Each row was made from one small tree. The marks that hang from a mark follow it in brackets, in the order of their numbers. Every link used is in the known rows. Write each row's tree.
Known rows
Q929(Q215(Q855) Q223(Q242)):  .74 -.11  .10  .11  .24  .16  .17 -.08 -.27  .01  .11 -.12  .02  .08  .16  .02  .25 -.54 -.19  .24  .30 -.42  .03  .20  .18  .40 -.06  .09  .18  .09 -.03 -.11  .26 -.25 -.01  .10 -.47 -.01 -.15  .09  .14  .05  .27 -.28  .09  .21 -.19 -.02  .20
Q929(Q215(Q855(Q800)) Q223(Q242(Q61))):  .43 -.33  .11  .23  .19  .57  .02 -.01 -.38  .05  .19 -.31  .10  .20  .12  .11  .16 -.22 -.46  .27  .25 -.48  .12  .18  .24  .45 -.07  .09  .34  .32 -.08 -.14  .27 -.08  .15 -.17 -.42 -.20 -.71  .11 -.07  .05  .44  .02  .00  .13 -.22 -.16  .11
Q242(Q61 Q223): -.07  .23  .21  .32 -.35  .17  .07 -.40 -.20 -.23 -.23 -.02 -.25 -.30  .47  .16  .38 -.18  .03 -.07 -.21 -.49 -.55  .45  .34  .36 -.21  .46 -.17  .10  .30 -.27  .35  .40  .17 -.17 -.15 -.29 -.48 -.03 -.50  .37  .27  .18 -.39  .27 -.19 -.45  .18
Q223(Q242 Q929(Q215(Q855(Q800)))):  .45 -.32  .09  .46  .45  .50  .10 -.25 -.28  .01  .41 -.48 -.16  .16 -.11 -.40  .12 -.07 -.48  .12  .02 -.07  .06  .03 -.14  .37 -.05 -.62  .40  .08 -.25  .00 -.03 -.08 -.06 -.18 -.44  .26 -.11  .06  .12  .04  .25 -.38  .05  .00 -.53 -.17  .11
Q242(Q175 Q223):  .36  .34  .18 -.01 -.28 -.18  .08 -.09 -.17 -.10 -.17  .12 -.24 -.32  .38  .41  .33 -.18 -.19 -.08 -.25 -.22 -.51  .33  .33  .35 -.24  .46 -.25 -.04  .31 -.01  .38  .25  .06  .27 -.13  .41 -.12  .02 -.24  .12  .19  .03 -.49  .28 -.14 -.15  .44
Q215(Q855(Q800) Q929(Q223)):  .62  .00  .60  .04  .39  .33 -.34 -.02 -.12  .17  .49  .03  .05 -.45  .27 -.21 -.14 -.37  .23  .20  .18 -.30 -.18 -.03  .27  .33 -.27  .31  .22  .21  .40 -.01  .60  .13  .28  .23 -.26  .15 -.16 -.22  .27 -.09  .32  .26 -.51  .24  .19  .12  .20
Q223(Q242(Q61(Q986) Q175) Q929(Q215(Q855))):  .21 -.15 -.04  .25  .07  .12  .38  .00 -.33 -.12 -.13 -.15 -.03  .45 -.53  .12  .22  .03 -.40 -.05  .12  .19  .08  .22 -.03  .25  .32 -.20  .12  .32 -.36  .04 -.35 -.27 -.15 -.29  .11  .18 -.18  .41 -.33  .04  .37 -.59  .09 -.01 -.53 -.39  .12
Q929(Q215 Q223(Q242)):  .49 -.06  .06  .05  .00  .39  .17 -.17 -.14  .07 -.12 -.20  .07  .07  .16 -.01  .45 -.34 -.19  .13 -.04 -.66  .15  .12  .11  .45 -.22  .18  .03 -.03  .10 -.25  .27 -.25 -.18  .24 -.50  .01 -.06  .07  .29  .15  .25 -.28  .06  .17 -.22  .00  .39
Q929(Q215 Q223(Q242(Q61(Q986) Q175))):  .16  .03  .01 -.19 -.32  .24  .27  .19 -.11  .12 -.38 -.09  .32  .34 -.24  .42  .38 -.10 -.35  .02 -.06 -.31  .32  .23  .18  .26 -.04  .44 -.14  .24  .09 -.21 -.03 -.28 -.28  .07 -.04  .09 -.28  .27 -.08  .07  .34 -.24  .05  .13 -.25 -.27  .43
Q223(Q929(Q215)):  .24 -.17  .18  .32 -.07  .37 -.01 -.36 -.17  .02 -.02 -.20 -.15  .00  .08 -.22  .34 -.02  .00  .04 -.06 -.40 -.04  .13  .01  .32 -.18 -.02  .13  .04 -.10 -.20 -.04 -.05 -.15  .14 -.35  .17  .12  .03  .10  .32  .24 -.36  .01 -.05 -.38 -.16  .32
Q223(Q242(Q61(Q986) Q175) Q929(Q215)): -.03 -.08 -.06  .20 -.16  .36  .38 -.06 -.12 -.06 -.33 -.26  .02  .45 -.50  .14  .43  .23 -.38 -.06 -.23  .02  .21  .24 -.06  .29  .08 -.16 -.08  .18 -.26 -.09 -.37 -.27 -.32 -.18  .08  .26 -.09  .33 -.24  .20  .30 -.52  .03 -.07 -.63 -.40  .37
Q855(Q800):  .45  .10  .49  .07  .03  .47 -.19 -.17 -.06  .18  .16 -.19 -.31 -.43  .44 -.17  .13 -.05 -.12 -.09 -.25 -.30 -.28  .07  .15  .28 -.38  .18  .30 -.01  .35 -.22  .36  .30  .06  .13 -.32  .21  .04 -.20  .22  .09  .25  .16 -.21  .26 -.25 -.34  .23
Q929(Q215(Q855) Q223):  .69 -.06  .23  .00  .11  .03 -.06 -.05 -.30  .09  .11 -.01  .04 -.10  .37  .08  .23 -.47  .07  .30  .44 -.56 -.21  .24  .38  .30 -.10  .46  .17  .20  .12 -.19  .33  .00  .01  .20 -.50 -.05 -.10  .14  .18  .08  .28 -.14 -.06  .23  .02  .00  .14
Q223(Q929):  .28  .16  .25  .29  .10  .44  .14 -.35 -.07 -.01  .05 -.10 -.33 -.23  .14 -.26  .30 -.22  .09 -.06 -.17 -.28 -.16  .18 -.14  .34 -.09 -.01  .13 -.03  .05 -.02  .06  .03 -.07  .08 -.30  .15  .23 -.06  .09  .38  .18 -.25 -.22  .18 -.34 -.24  .38
Q986(Q61(Q242(Q175 Q223(Q929)))):  .02  .28  .17  .15 -.32 -.14  .16  .02 -.28  .09 -.36  .26  .07 -.05 -.14  .24  .32  .08 -.38 -.09 -.37 -.13 -.41  .27  .14 -.09 -.29  .28 -.33 -.01  .31 -.12 -.13 -.12 -.18  .11  .00  .46  .18 -.13 -.44  .21  .14 -.20 -.46  .29 -.03 -.36  .45
Q61(Q986):  .31  .41  .51 -.08 -.16  .14 -.05 -.12  .00  .09 -.23 -.08 -.16 -.40  .16 -.13  .21 -.18  .28 -.26 -.23 -.18 -.44  .21  .04  .09 -.24  .40  .10  .10  .50 -.38  .14  .27 -.20  .00 -.10  .00  .47 -.09  .17  .19  .13 -.08 -.09  .27 -.20 -.55  .13
Q61(Q242(Q175 Q223(Q929(Q215))) Q986): -.12  .32 -.12 -.28 -.52 -.33  .09  .21 -.18  .01 -.62 -.10  .14  .10 -.39  .29  .66  .07 -.14 -.29 -.38  .08 -.16  .27  .21 -.03 -.34  .18 -.28  .12  .16 -.48 -.27 -.16 -.49 -.11  .26  .58  .13  .07 -.17  .12 -.10 -.36 -.22  .02 -.09 -.31  .23
Q242(Q61(Q986) Q175 Q223(Q929(Q215(Q855)))): -.09 -.05 -.07  .10 -.26 -.40  .20  .06 -.40 -.28 -.21 -.10  .11  .24 -.23  .43  .26  .00 -.25 -.09  .19  .04 -.28  .43  .29  .16  .03  .22 -.14  .46 -.14 -.10 -.17  .05 -.09 -.33  .10  .07 -.37  .41 -.50  .09  .33 -.26 -.25  .09 -.30 -.40  .04

Write each row's tree
 .74 -.18  .22  .08  .30  .37 -.02  .01 -.27  .15  .29 -.27  .07  .08  .16  .01  .16 -.36 -.40  .27  .22 -.42  .14  .08  .16  .46 -.23 -.01  .35  .13  .02 -.13  .30 -.10 -.04  .04 -.53  .07 -.25  .03  .27 -.04  .30 -.13  .02  .14 -.19 -.03  .15
Q929(Q215(Q855(Q800)) Q223(Q242))
 .08  .30 -.09 -.19 -.23 -.63  .11  .27 -.30 -.16 -.36 -.02  .12  .04 -.42  .32  .44 -.12 -.16 -.16 -.01  .34 -.28  .30  .28 -.05 -.14  .12 -.07  .20 -.03 -.39 -.20 -.11 -.27 -.21  .31  .57  .11  .11 -.19  .01 -.04 -.40 -.17  .10 -.08 -.32  .00
Q61(Q242(Q175 Q223(Q929(Q215(Q855)))) Q986)
 .15 -.42  .05  .62  .34  .64  .16 -.30 -.40 -.14  .28 -.47 -.18  .29 -.18 -.23  .13  .06 -.46  .10  .05 -.12  .10  .16 -.02  .38  .07 -.48  .41  .25 -.39  .03 -.11 -.08  .11 -.37 -.30 -.01 -.57  .10 -.18  .15  .41 -.29  .07 -.05 -.54 -.36  .03
Q223(Q242(Q61) Q929(Q215(Q855(Q800))))
 .41 -.03  .35  .38  .38  .44  .16 -.18 -.16 -.08  .14  .11  .05 -.06  .09 -.10  .03 -.40  .22  .26  .20 -.26  .01  .12  .15  .45  .19  .14 -.02  .17  .09  .15  .39 -.17  .28  .02 -.07 -.21 -.44 -.13 -.19  .17  .43  .03 -.34  .25  .05  .06  .16
Q215(Q855 Q929(Q223(Q242(Q61))))
 .45 -.28  .26  .26  .30  .28 -.23 -.20 -.29  .06  .43 -.33 -.22 -.07  .03 -.30  .03 -.05 -.26  .06  .17 -.22 -.14  .07  .08  .28 -.16 -.21  .44  .18 -.18 -.06  .01  .12  .02 -.05 -.42  .22 -.10  .09  .13  .06  .31 -.21 -.06 -.03 -.37 -.21  .10
Q223(Q929(Q215(Q855(Q800))))
 .50 -.27  .07  .13  .11  .40  .11  .19 -.39  .13  .19 -.17  .09  .28 -.02  .48  .15 -.16 -.65  .28  .17 -.27  .21  .13  .34  .51  .00  .18  .20  .29 -.16  .07  .22 -.14  .17  .08 -.33  .19 -.80  .28 -.05 -.07  .58 -.04 -.11  .13 -.28 -.08  .23
Q929(Q215(Q855(Q800)) Q223(Q242(Q61 Q175)))
 .39 -.12  .45  .33  .37  .65 -.03 -.13 -.19  .04  .32 -.04  .08 -.09  .05 -.17 -.06 -.23 -.01  .22  .13 -.24  .10  .04  .12  .48 -.01  .03  .20  .23  .13  .09  .46 -.11  .37 -.05 -.16 -.08 -.58 -.14 -.07  .01  .45  .19 -.36  .18  .03  .02  .12
Q215(Q855(Q800) Q929(Q223(Q242(Q61))))
 .17  .30  .00  .17 -.10 -.12  .27 -.18 -.16 -.08 -.12  .01 -.18 -.16  .12  .24  .41 -.18 -.30 -.09 -.29 -.19 -.27  .34  .12  .39 -.13  .10 -.23 -.05  .16  .13  .15  .09 -.07  .22 -.19  .40  .00  .05 -.26  .19  .18 -.19 -.55  .26 -.27 -.12  .52
Q242(Q175 Q223(Q929))
-.03  .44 -.01  .18 -.17  .03  .12 -.26 -.15 -.21 -.29 -.05 -.22 -.30  .07 -.06  .62 -.26  .02 -.20 -.44 -.16 -.24  .28  .11  .22 -.25  .00 -.14 -.02  .18 -.38  .14  .01 -.17 -.14  .00  .23  .06 -.21 -.14  .40 -.08 -.19 -.34  .23 -.07 -.34  .15
Q61(Q242(Q223(Q929)))
-.02 -.07 -.02  .24 -.25  .09  .08 -.39 -.22 -.18 -.20 -.18 -.10 -.04  .17 -.09  .45 -.08 -.08 -.04 -.15 -.48 -.19  .29  .13  .28 -.30  .01 -.15  .06  .05 -.26  .10  .03 -.19 -.01 -.34  .07 -.12  .05 -.19  .27  .09 -.24 -.17 -.01 -.27 -.14  .31
Q242(Q223(Q929(Q215)))
 .23  .35  .17 -.18 -.17  .32  .42  .14 -.09  .08 -.32 -.04  .17  .13 -.20  .44  .40 -.27 -.26 -.10 -.22 -.22  .13  .27  .14  .31  .00  .42 -.16  .19  .29 -.06  .14 -.18 -.18  .10 -.06  .06 -.18  .16 -.13  .08  .33 -.09 -.19  .35 -.25 -.36  .37
Q929(Q223(Q242(Q61(Q986) Q175)))
 .50 -.14  .35  .19  .33  .49 -.01  .20 -.24  .08  .35  .05  .07 -.01 -.11  .20 -.05 -.23 -.30  .27  .06 -.07  .17 -.01  .19  .48  .06  .13  .06  .23  .02  .31  .44 -.20  .35  .14 -.01  .28 -.65 -.06 -.11 -.08  .56  .16 -.53  .20 -.06  .08  .33
Q215(Q855(Q800) Q929(Q223(Q242(Q61 Q175))))
-.04  .66 -.07 -.23 -.34 -.31  .19  .13 -.08 -.04 -.48 -.01 -.01 -.14 -.32  .31  .63 -.09 -.07 -.36 -.50  .20 -.22  .32  .10  .03 -.17  .19 -.25  .05  .29 -.30 -.13 -.08 -.39 -.12  .29  .54  .28 -.11 -.19  .14 -.12 -.27 -.40  .22 -.04 -.46  .21
Q61(Q242(Q175 Q223(Q929)) Q986)
 .19 -.03  .10  .12 -.19 -.44 -.01  .11 -.52  .03 -.25  .19  .12  .20 -.22  .25  .19  .06 -.40  .10  .15 -.03 -.51  .30  .26 -.15 -.17  .23 -.15  .12 -.02 -.18 -.23 -.17 -.12  .07  .01  .41 -.08  .09 -.47  .09  .18 -.30 -.23  .16 -.08 -.18  .23
Q986(Q61(Q242(Q175 Q223(Q929(Q215(Q855))))))
 .58 -.02  .74  .22  .40  .35 -.39 -.06 -.14  .14  .47  .01 -.26 -.50  .33 -.42 -.28 -.09  .33  .09  .07  .02 -.44 -.05  .16  .26 -.20  .06  .27  .09  .31 -.02  .45  .24  .37  .09 -.07  .30 -.05 -.31  .22 -.08  .28  .25 -.38  .09 -.04  .03  .00
Q215(Q855(Q800) Q929)
 .19 -.24  .03  .30  .11 -.02 -.06 -.31 -.30 -.10  .26 -.32 -.10 -.08  .14 -.11  .18 -.08 -.34  .00  .11 -.28 -.32  .22  .21  .29 -.35 -.18  .18  .15  .05 -.18  .11  .21  .00 -.22 -.38  .15 -.37  .05 -.14  .02  .21 -.06 -.30  .07 -.26 -.14  .01
Q242(Q223(Q929(Q215(Q855(Q800)))))
 .34  .13  .20  .34 -.09  .51  .32 -.09 -.18 -.05 -.13 -.02 -.37  .04  .03  .28  .31 -.13 -.28 -.03 -.35 -.06 -.07  .23  .10  .49  .16  .09 -.10  .00 -.03  .15  .14  .01  .18  .12 -.06  .18 -.31  .07 -.28  .22  .47 -.13 -.17  .18 -.44 -.31  .40
Q223(Q242(Q61 Q175))
 .12  .18  .33 -.04 -.10  .36  .20  .15  .03  .13 -.27  .14  .24  .10 -.25  .18  .19 -.09  .13  .00 -.23 -.15  .24  .10  .05  .28 -.03  .36 -.24  .17  .32 -.02  .18 -.27 -.05  .13  .23  .19 -.19  .04 -.07 -.01  .35 -.04 -.44  .21 -.04 -.09  .44
Q215(Q929(Q223(Q242(Q61(Q986) Q175))))
 .35 -.29 -.02  .52  .18  .28  .36 -.07 -.45 -.18  .06 -.13 -.23  .44 -.25  .14  .21 -.07 -.48  .16  .13  .10  .09  .20  .02  .43  .37 -.33  .05  .18 -.54  .25 -.15 -.22  .07 -.03 -.13  .27 -.46  .34 -.38  .20  .52 -.53  .02  .01 -.53 -.18  .20
Q223(Q242(Q61 Q175) Q929(Q215(Q855)))
-.09  .16  .10  .35  .00  .55  .39 -.35  .00 -.07 -.20 -.30 -.11  .07 -.30 -.23  .41 -.06 -.03 -.26 -.37 -.03  .05  .23 -.29  .27  .16 -.22  .06  .10 -.01 -.11 -.19 -.07 -.21 -.36  .01 -.22  .11  .05 -.28  .35  .19 -.38 -.01  .12 -.46 -.65  .15
Q223(Q242(Q61(Q986)) Q929)
 .68 -.08  .44  .20  .58  .49 -.07 -.04 -.12  .15  .48 -.06  .05 -.22  .10 -.35 -.09 -.37  .05  .21  .06 -.23  .04 -.06  .04  .45 -.13 -.09  .21  .09  .27  .10  .54 -.14  .19  .05 -.25  .19 -.12 -.27  .27 -.12  .22  .15 -.42  .22  .03  .18  .16
Q215(Q855(Q800) Q929(Q223(Q242)))
 .37 -.02  .07 -.16 -.06 -.01  .31  .29 -.33  .01 -.16 -.01  .26  .36 -.27  .51  .25 -.28 -.29  .08  .27 -.14  .07  .23  .30  .31  .11  .38  .04  .37 -.04 -.11 -.02 -.24 -.07 -.06 -.05  .02 -.33  .43 -.16 -.03  .41 -.27  .03  .23 -.26 -.25  .12
Q929(Q215(Q855) Q223(Q242(Q61(Q986) Q175)))
 .83 -.06  .11 -.01  .20 -.02  .25  .19 -.39  .08  .06 -.01  .03  .19  .05  .37  .21 -.47 -.46  .30  .25 -.22  .10  .18  .19  .46  .07  .18  .06  .10 -.10  .12  .29 -.33 -.03  .33 -.39  .33 -.19  .21  .10  .00  .35 -.33 -.09  .19 -.19  .15  .36
Q929(Q215(Q855) Q223(Q242(Q175)))
